What can hang from each mark:
G: K V W X
L: F
K: F G
V: D G
U: F
F: K L U
D: V
W: G

Every row comes from one small tree of marks. Brackets hold a mark, then the marks that hang from it, in alphabetical order. Every link used is in the known rows. Which tree was each row made from?
Known rows:
{G X}: [ 0.87 -0.75  1.12 -1.05  2.04  0.58  0.45  0.19  0.04  0.34 -0.56 -0.94
  0.01  0.67  0.38 -0.45  0.10 -0.19 -0.80  0.50  1.90  0.54 -0.44  0.57
 -0.88]
{K F}: [-0.65 -1.87  1.12 -0.12  0.14  0.18 -1.65 -0.09  0.97 -0.18  0.67 -0.08
  0.31  0.21  0.21 -0.69 -0.16 -0.30  0.56  1.19 -1.34 -0.35  0.75  0.30
  0.02]
{U {F K}}: [ 0.62 -0.24  1.21  0.51 -1.05  0.02  0.65 -1.57  0.78 -1.53 -0.14  0.32
 -0.86  1.49  2.15 -0.91 -0.43 -0.32 -1.21  0.40 -0.06 -1.18  0.35 -0.61
  0.27]
{L {F {K {G X}}}}: [ 1.72 -0.29  0.09 -1.55 -0.37  0.41  1.15 -0.69  1.18 -1.65  2.14 -0.11
  0.98 -0.23  2.87 -1.64  1.61 -1.60 -1.55  0.83  2.93  1.64  0.30  0.32
 -0.75]
{V {G K}}: [ 1.85 -1.85 -0.79 -0.93  1.01 -0.61  2.15 -0.57  0.65 -0.28 -0.86  1.70
 -0.45 -0.23 -1.24 -0.49  0.29  1.00  1.55 -1.33  0.19 -0.68 -0.51  0.45
  1.21]
{D {V {G K}}}: [ 1.41 -1.47 -0.79  0.31  0.33 -0.67  2.62 -0.71  0.47 -0.17 -0.35  0.32
 -0.41 -0.56  0.05 -1.24 -0.80  1.39  0.42 -1.09 -1.07  0.99 -1.77 -0.75
  1.08]
{U {F {K {G W}} L}}: [ 1.12 -0.85 -0.16 -0.29  1.06  0.16  1.55 -1.25 -0.24 -2.02  2.04 -0.51
  0.79  0.11  2.28 -1.35 -0.35 -1.48 -0.06  1.80  0.70  2.32 -0.63 -0.88
 -0.27]
{G K}: [ 0.96 -0.98  0.69 -0.74  1.62 -0.43  1.33 -1.70  0.22 -0.32 -0.72  0.69
  0.29  0.42 -0.61 -0.74 -0.09  1.00  0.24 -1.22  1.66 -1.24 -0.42  0.59
  0.71]
{V G}: [ 0.89 -0.98 -1.30 -0.42 -0.63 -0.18  0.78  1.22  0.55  0.06 -0.27  1.14
 -0.70 -0.68 -0.57  0.26  0.29  0.06  1.40 -0.03 -1.39  0.75 -0.01 -0.33
  0.46]
{G {V D} X}: [ 1.24 -2.70  1.77  0.03  3.15 -0.11  2.55 -0.79  1.55  0.81 -1.71 -1.52
 -0.82  1.61  0.35  2.08  0.99 -0.11 -1.06 -0.91  3.55  0.77  0.27  0.14
 -0.21]
{V D G}: [ 1.06 -1.30 -1.55  0.03 -0.43 -0.03  0.42  0.41  2.21  0.55 -2.05  1.08
 -0.87 -0.30 -0.85  2.98  0.87 -0.18  0.91 -0.90 -2.26  0.98  0.31  0.45
  0.35]
{V D {G X}}: [ 2.15 -2.12 -0.52 -0.99  1.80  0.45  1.15  0.50  2.17  0.78 -2.52  0.16
 -0.73  0.51 -0.58  2.50  1.09 -0.40  0.19 -0.43 -0.41  1.45  0.00  0.91
 -0.47]
{F {K G} L U}: [ 0.67  0.05 -0.66 -1.36 -1.16  0.19  1.19 -0.21  0.24 -0.30  1.84  0.11
  2.07  0.00 -0.27 -2.81  1.39 -1.06  1.68 -0.13 -0.43  2.58 -1.20 -1.32
  1.35]
{W {G {K {F L}} X}}: [ 0.86 -3.95  2.01 -1.42  5.90 -0.82 -0.36 -0.81 -0.49  0.03 -0.26 -4.00
  0.92  2.67 -0.06 -2.39  0.64  0.04  1.62 -0.11  0.57 -0.45 -0.07  0.17
  0.50]
{U {F {K {G X}} L}}: [ 1.31 -0.88  1.48 -0.84  1.24  0.66  1.34 -0.77 -0.50 -1.12  1.61 -1.53
  0.37  1.53  2.43 -2.01  0.77 -1.45 -0.63  0.97  1.85  1.96 -0.68 -0.90
 -0.05]
{L {F K U}}: [ 1.64  0.14 -0.68 -1.30 -2.12 -0.40  1.05 -1.52  1.68 -1.18  0.52  1.22
  1.87  0.45  1.13 -1.43  0.71 -0.78 -0.10 -0.63  0.65  0.64  0.75 -0.62
  0.39]
{U F}: [ 0.53 -0.66  0.35  1.80 -0.36 -0.01  0.34 -1.15 -0.32 -0.43 -0.33 -0.19
 -0.26  0.35  1.40  0.81 -0.76 -0.02 -0.77 -0.21  0.12 -0.29  0.55 -0.60
  0.13]
{W {G K {V D}}}: [ 0.84 -3.53  0.47  2.07  3.44 -1.87  2.79 -2.06  1.17  0.44 -2.46 -2.29
 -1.11  1.90 -0.18  2.15  1.01  1.27  0.07 -3.56  1.91 -1.64  0.50 -0.22
  1.82]
{K F {G W X}}: [ 1.09 -3.19  0.32 -1.07  3.13  1.24 -0.33  0.01  0.98 -0.44  1.35 -0.79
  1.12 -1.41  1.40 -1.08 -0.11 -1.03 -0.38  2.89  1.52  2.10 -0.58  1.16
 -1.40]
{U {F K L}}: [ 0.52 -0.05  1.62 -0.63  0.06 -0.43  0.75 -1.26 -0.27 -1.47  0.85 -0.77
  0.12  2.27  1.59 -1.57 -0.06 -1.03  0.03  0.60 -0.32  0.41  0.34 -1.36
  0.33]
{F {K G} U}: [ 0.53 -0.32 -1.05 -0.42 -2.42  0.50  1.09 -0.58  1.26 -0.31  1.00  1.27
  1.19 -0.72  0.33 -1.98  0.94 -0.44  0.42 -0.29 -0.19  1.02 -1.12 -0.63
  1.12]
{V {G W X}}: [ 2.61 -2.14 -0.94 -2.04  3.53  0.42  1.79  0.80  0.77 -0.45 -0.90  0.15
 -0.34 -0.59 -0.12 -0.16 -0.38 -0.27  0.40  1.77  1.12  2.03 -1.10  0.90
 -1.31]
{W {G V X}}: [ 0.62 -2.73  0.90  1.05  3.71 -1.07  2.20  0.39 -0.51  0.39 -0.65 -3.77
 -1.33  1.80  1.06 -0.35  0.66  0.60 -0.38 -0.80  2.83 -0.22 -0.17 -1.25
  0.40]
{D {V {G W X}}}: [ 2.22 -1.82 -1.05 -0.63  2.62  0.45  2.42  0.65  0.70 -0.30 -0.33 -1.33
 -0.32 -0.81  1.24 -0.91 -1.54  0.17 -0.66  1.82 -0.19  3.66 -2.26 -0.23
 -1.54]

Write each row's tree:
[ 0.93 -4.15  1.66 -0.44  4.60 -0.48 -0.51 -1.12  0.40 -0.04 -1.08 -2.86
 -0.07  1.88  0.50 -1.65  0.24  0.72  0.26 -0.25  0.63 -1.81  0.07  0.91
  0.43]
{W {G {K F} X}}
[ 1.43 -1.27  1.11  0.14 -0.24  1.10  1.45 -1.23  0.55 -1.11  0.61 -0.44
 -0.51  0.67  2.95 -1.30  0.44 -0.84 -1.85  0.78  2.03  0.49 -0.69 -0.30
 -0.18]
{U {F {K {G X}}}}
[ 2.13 -2.40 -0.91 -0.41  1.30 -0.55  1.98 -1.22  2.18  0.25 -2.65  1.69
 -0.51  0.19 -1.54  2.24  0.83  0.71  1.14 -2.19 -0.57 -0.33  0.06  1.02
  1.14]
{V D {G K}}
[ 2.08 -4.06  0.03 -2.21  1.93 -0.80  1.23 -0.75  0.87  0.48 -0.17  1.19
  2.15  0.34 -2.34 -1.99  0.65  0.24  4.11 -0.63 -1.87  1.26 -0.24 -0.50
  2.01]
{V {G {K {F L U}}}}
[ 0.64 -3.68  0.15 -0.36  3.12 -1.10 -0.25 -1.26 -0.23  0.57 -0.42 -2.37
  2.11  1.61 -1.38 -2.05  0.56  0.51  3.05 -1.44 -1.64 -0.12 -0.10 -0.68
  2.00]
{W {G {K {F L U}}}}
[ 1.79 -2.74  1.43 -1.01  4.86 -0.41  3.41 -0.58  0.18 -0.36 -0.23 -1.44
 -0.34  0.55  0.87 -0.52 -0.55  0.01 -0.88  1.14  5.16  1.33 -0.67  0.04
 -1.09]
{G V W X}
[ 1.04 -4.71  1.47 -0.35  4.11  0.15  2.15 -0.31  1.08 -0.46  1.90 -1.23
  0.32 -0.88  1.64 -1.23 -0.07 -0.59 -0.35  2.36  3.92  1.99 -0.28  0.05
 -0.67]
{K F {G V W X}}
[ 1.97 -1.88 -2.07 -0.54  1.49  0.14  1.20  0.04  2.31 -0.21 -2.13  1.01
 -0.49 -0.91 -0.72  3.05 -0.04 -0.45  0.88  0.40 -1.42  1.79  0.00  0.96
 -0.64]
{V D {G W}}
[ 0.07 -2.05  0.64 -1.26  0.68 -0.16 -0.88 -0.19  0.35  0.63  0.78 -0.70
  2.59  0.57 -1.04 -1.62  0.29 -0.66  2.50  0.60 -1.96  1.87  0.30 -1.00
  0.80]
{K {F L U}}
[ 0.61  0.17  0.41 -2.24 -0.07 -0.18  0.87 -0.59  0.32 -0.32  0.45  0.06
  1.72  1.69 -0.62 -2.75  0.59 -0.65  1.60 -0.18 -0.60  1.37 -0.81 -1.03
  0.90]
{F K L U}
[ 3.01 -4.25  1.78 -1.26  6.73 -0.52  4.59 -2.91  1.88 -0.06 -2.58 -0.90
  0.03  1.36 -0.12  1.31 -0.04  0.54 -0.89 -1.05  6.15  0.40 -0.62  1.30
 -0.63]
{G K {V D} W X}
[ 1.54 -3.98  1.62  0.54  5.38 -1.48  3.31 -1.24 -0.46  0.08 -1.30 -3.19
 -1.02  2.34  0.45 -1.00  0.70  1.45 -0.18 -1.97  4.39 -1.43 -0.51 -0.57
  1.06]
{W {G K V X}}
[ 0.75 -1.69  2.33 -1.99  2.44 -0.44  3.31 -0.13 -0.03 -0.77  2.48 -1.59
  0.18  1.60  1.21 -3.14  1.90 -1.15  0.25  0.72  4.17  2.19 -1.01 -1.48
  0.53]
{F {K {G V X}} L}
[ 0.41 -0.21  0.51  0.17 -0.88  0.05  1.06 -0.92 -0.37 -1.39  2.09 -0.50
  0.44  0.58  2.19 -1.48  0.52 -1.28  0.07  0.67 -0.09  1.44 -0.13 -1.47
  0.81]
{U {F {K G} L}}
[ 3.00 -2.98 -1.46 -1.00  3.21 -0.36  2.60 -1.56  2.32 -0.29 -2.88  1.65
 -0.24 -0.45 -1.32  2.42 -0.02  0.35  0.96 -0.85  0.09  0.64 -0.47  1.60
  0.12]
{V D {G K W}}
[ 3.08 -3.08  0.01 -1.61  3.27  0.06  2.33 -1.19  2.18  0.68 -3.31  0.72
 -0.34  1.08 -1.13  1.85  1.04  0.50  0.52 -1.73  1.18  0.26 -0.51  1.44
  0.24]
{V D {G K X}}
[ 0.57 -3.05  0.61  1.54  3.32 -2.01  3.00 -1.35 -0.44 -0.14 -0.79 -2.14
 -1.06  1.51  0.07 -0.52  0.32  1.68  0.50 -2.51  2.69 -2.04 -0.05 -1.04
  1.99]
{W {G K V}}
[ 1.55 -4.68  0.87 -0.49  3.97 -0.32  0.09 -1.46  0.76  0.72 -1.86 -2.30
  1.35  1.59 -0.48 -1.94  0.22  1.08  1.11 -1.21  0.42 -1.05 -0.48  0.40
  0.93]
{W {G {K {F U}} X}}
[ 3.97 -3.71 -0.51 -2.24  5.30  0.17  3.10 -1.56  2.39 -0.01 -3.42  0.65
 -0.15  0.41 -0.90  1.96  0.16  0.31  0.46 -0.58  2.01  1.10 -0.97  2.09
 -0.78]
{V D {G K W X}}
[ 1.21 -0.99 -0.63  0.59 -0.30  0.65  1.53 -1.70  0.77 -2.10  1.05  0.48
 -0.12 -0.72  2.86 -0.70 -0.85 -0.89 -1.19  1.75  0.96  0.92 -0.53 -0.28
 -0.39]
{U {F {K {G W}}}}
[ 1.94 -3.66  0.68 -2.39  4.27 -0.43  1.07 -2.11  0.51 -0.18 -0.05 -0.05
  3.28  0.43 -1.44 -2.30 -0.63 -0.04  2.63  0.48  0.33  1.50 -0.59  0.38
  0.51]
{G {K {F L U}} W}
[ 0.30 -4.26  2.71 -0.25  2.74 -1.28  2.05 -2.16  1.08 -0.30  0.50  0.26
  0.04  1.06 -0.11 -1.58 -0.06  0.89  0.67 -0.52  2.60 -1.78  0.74 -0.30
  1.51]
{G {K F} V}
[ 1.20 -4.78  2.02 -0.12  2.09 -1.24  2.59 -2.53  1.46  0.42 -0.29  0.77
  1.49  0.73 -1.00 -1.96 -0.03  1.24  1.56 -1.40  2.47 -0.89  0.22 -0.78
  2.07]
{G {K {F U}} V}
[-0.02 -2.42 -0.20  2.58  1.84 -1.42  1.36 -0.39  1.12  0.54 -1.89 -2.97
 -1.49  1.49  0.39  2.75  0.98  0.41 -0.11 -2.11  0.26 -0.38  0.91 -0.80
  1.13]
{W {G {V D}}}
[ 0.94 -3.18  0.62  1.53  4.00 -0.77  2.18 -0.38  1.03  0.93 -2.27 -3.88
 -1.49  2.26  0.70  2.34  1.25  0.37 -0.80 -1.72  2.21  0.17  0.33 -0.30
  0.30]
{W {G {V D} X}}
[ 0.01 -2.19 -0.51 -0.34 -0.37  0.27 -0.72  0.16  0.00  0.65  2.30 -0.38
  2.96 -1.04 -0.62 -1.66  1.06 -0.90  2.71  0.49 -1.78  2.93 -0.28 -1.05
  1.19]
{K {F L U} G}
[ 0.52 -4.37  0.17  1.04  2.25 -0.15  1.49 -1.24  2.63 -0.13  0.73 -0.34
  0.24 -1.39  1.09  1.92  0.19 -0.70  0.09  1.02  1.33  1.91  0.82  0.29
  0.03]
{K F {G {V D} W}}
[ 1.40 -1.06 -0.51 -0.11  0.78  0.32  1.75  0.79  0.48  0.30 -0.14 -1.36
 -0.69 -0.20  1.11 -1.09 -0.52  0.34 -0.41  0.57 -0.93  2.70 -1.79 -0.94
 -0.48]
{D {V {G X}}}
[ 1.16 -2.35  0.32  0.50  3.05 -0.64  2.82 -1.35  1.83 -0.12 -1.34 -0.59
 -0.39  0.25  0.22  2.71 -0.25 -0.10 -0.58 -0.17  2.50  1.22  0.37  0.38
 -0.37]
{G {V D} W}
[ 0.27 -2.76  0.98 -0.48  1.11  0.95 -0.80  0.34  0.78  0.32  1.67 -0.86
  0.63 -0.81  1.19 -1.26  0.71 -0.78 -0.27  1.64  0.71  1.26 -0.09  0.59
 -0.47]
{K F {G X}}
[ 0.70 -2.32  0.91  2.43 -1.05 -0.32  3.04 -2.27  2.24 -0.93  0.07  0.13
 -1.38  0.88  2.66  1.56  0.87 -0.57 -1.55 -1.12  1.85  0.28  0.68 -1.30
  1.21]
{U {F {K {G {V D}}}}}
[ 1.52 -0.70 -1.79 -1.17 -0.50  0.70  1.78 -0.98  1.37 -1.05  0.78  1.27
  1.45 -1.43  0.47 -1.94  0.07 -0.62  0.25  0.89  0.39  1.97 -1.73 -0.03
  0.23]
{F {K {G W}} U}
[ 2.37 -0.51 -2.32 -1.17 -1.11  0.12  2.11 -1.57  1.74 -1.86  1.71  1.39
  2.45 -1.81  1.74 -1.24  0.39 -1.30 -0.23  0.70  1.45  2.71 -0.22 -0.07
 -0.27]
{L {F {K {G W}} U}}
[ 3.63 -3.36 -0.30 -2.85  5.17 -0.01  3.15 -0.82  0.82 -0.53 -1.79  0.67
 -0.14 -0.06 -0.69 -0.63 -0.47  0.53  0.77  0.40  2.65  0.68 -1.36  1.35
 -0.55]
{V {G K W X}}
[ 2.20 -2.06 -1.39 -0.18  2.35 -0.43  3.29 -1.18  0.74 -0.90 -0.50  0.29
 -0.01 -1.03  0.35 -1.09 -1.71  1.21  0.37  0.05 -0.30  1.96 -2.08 -0.45
  0.00]
{D {V {G K W}}}
[ 1.60  0.02 -1.62 -0.57 -3.10  0.00  1.26 -1.09  1.55 -1.07  1.88  1.37
  2.21 -1.23  1.65 -1.26  1.34 -0.98 -0.11 -0.72  0.66  1.80  0.14 -0.60
  0.80]
{L {F {K G} U}}
[ 1.27 -2.93  1.53  0.59  2.71 -1.12  3.54 -2.74  1.66  0.20 -1.87  0.02
 -0.31  1.39 -0.57  1.90  0.67  0.91 -0.15 -2.79  3.48 -1.03  0.39  0.32
  1.25]
{G K {V D}}
[ 2.08 -3.89  2.32 -2.95  4.41 -0.07  0.87 -1.72  0.40  0.74 -0.42 -0.97
  3.08  1.94 -1.33 -2.88  0.54 -0.05  2.15 -0.33  1.78  1.04 -0.59  0.19
  0.74]
{G {K {F L U}} X}
[ 0.72 -0.27  1.08 -2.48  1.45  0.45  0.96  0.18 -0.05 -0.71  2.01 -1.19
  0.81  1.15  0.94 -2.87  1.70 -1.58  0.17  1.31  1.97  2.23 -1.24 -0.25
 -0.14]
{F {K {G X}} L}
[ 1.29 -0.96 -2.14  0.35  0.76 -0.15  2.00  0.54  0.69 -0.71  0.21 -0.42
 -0.49 -1.57  0.88 -0.36 -1.68  0.23  0.15  1.25 -2.08  3.08 -1.65 -0.84
 -0.67]
{D {V {G W}}}
[ 2.52 -0.82 -0.70 -1.55 -1.02  0.52  1.87 -1.22  1.55 -0.95  1.46  0.33
  2.16 -0.35  1.93 -1.83  1.50 -1.25 -0.76 -0.09  2.69  2.19 -0.16 -0.05
 -0.13]
{L {F {K {G X}} U}}
[ 1.14 -2.46  0.55  1.34  0.77 -0.39  3.72 -1.94  0.84 -2.08  1.58  0.15
 -1.00 -0.31  3.06 -0.82 -0.55 -0.40 -1.43  1.18  3.33  0.75 -0.35 -1.31
  0.27]
{U {F {K {G V W}}}}
[ 0.68 -1.69  0.27 -0.50  1.30 -0.45  3.47 -0.75  1.23 -1.77  2.13  0.36
 -0.53 -0.55  1.67 -1.72  0.22 -0.55 -0.68  1.39  3.33  1.06 -0.88 -0.71
  0.26]
{F {K {G V W}}}
[ 0.98 -3.04  0.87 -1.96  4.39  0.77 -0.18  0.17  0.00 -0.43  2.30 -2.08
  2.03 -0.62  0.80 -1.71  0.31 -1.66  1.04  3.12  1.26  3.72 -0.55  0.55
 -1.37]
{K {F L} {G W X}}
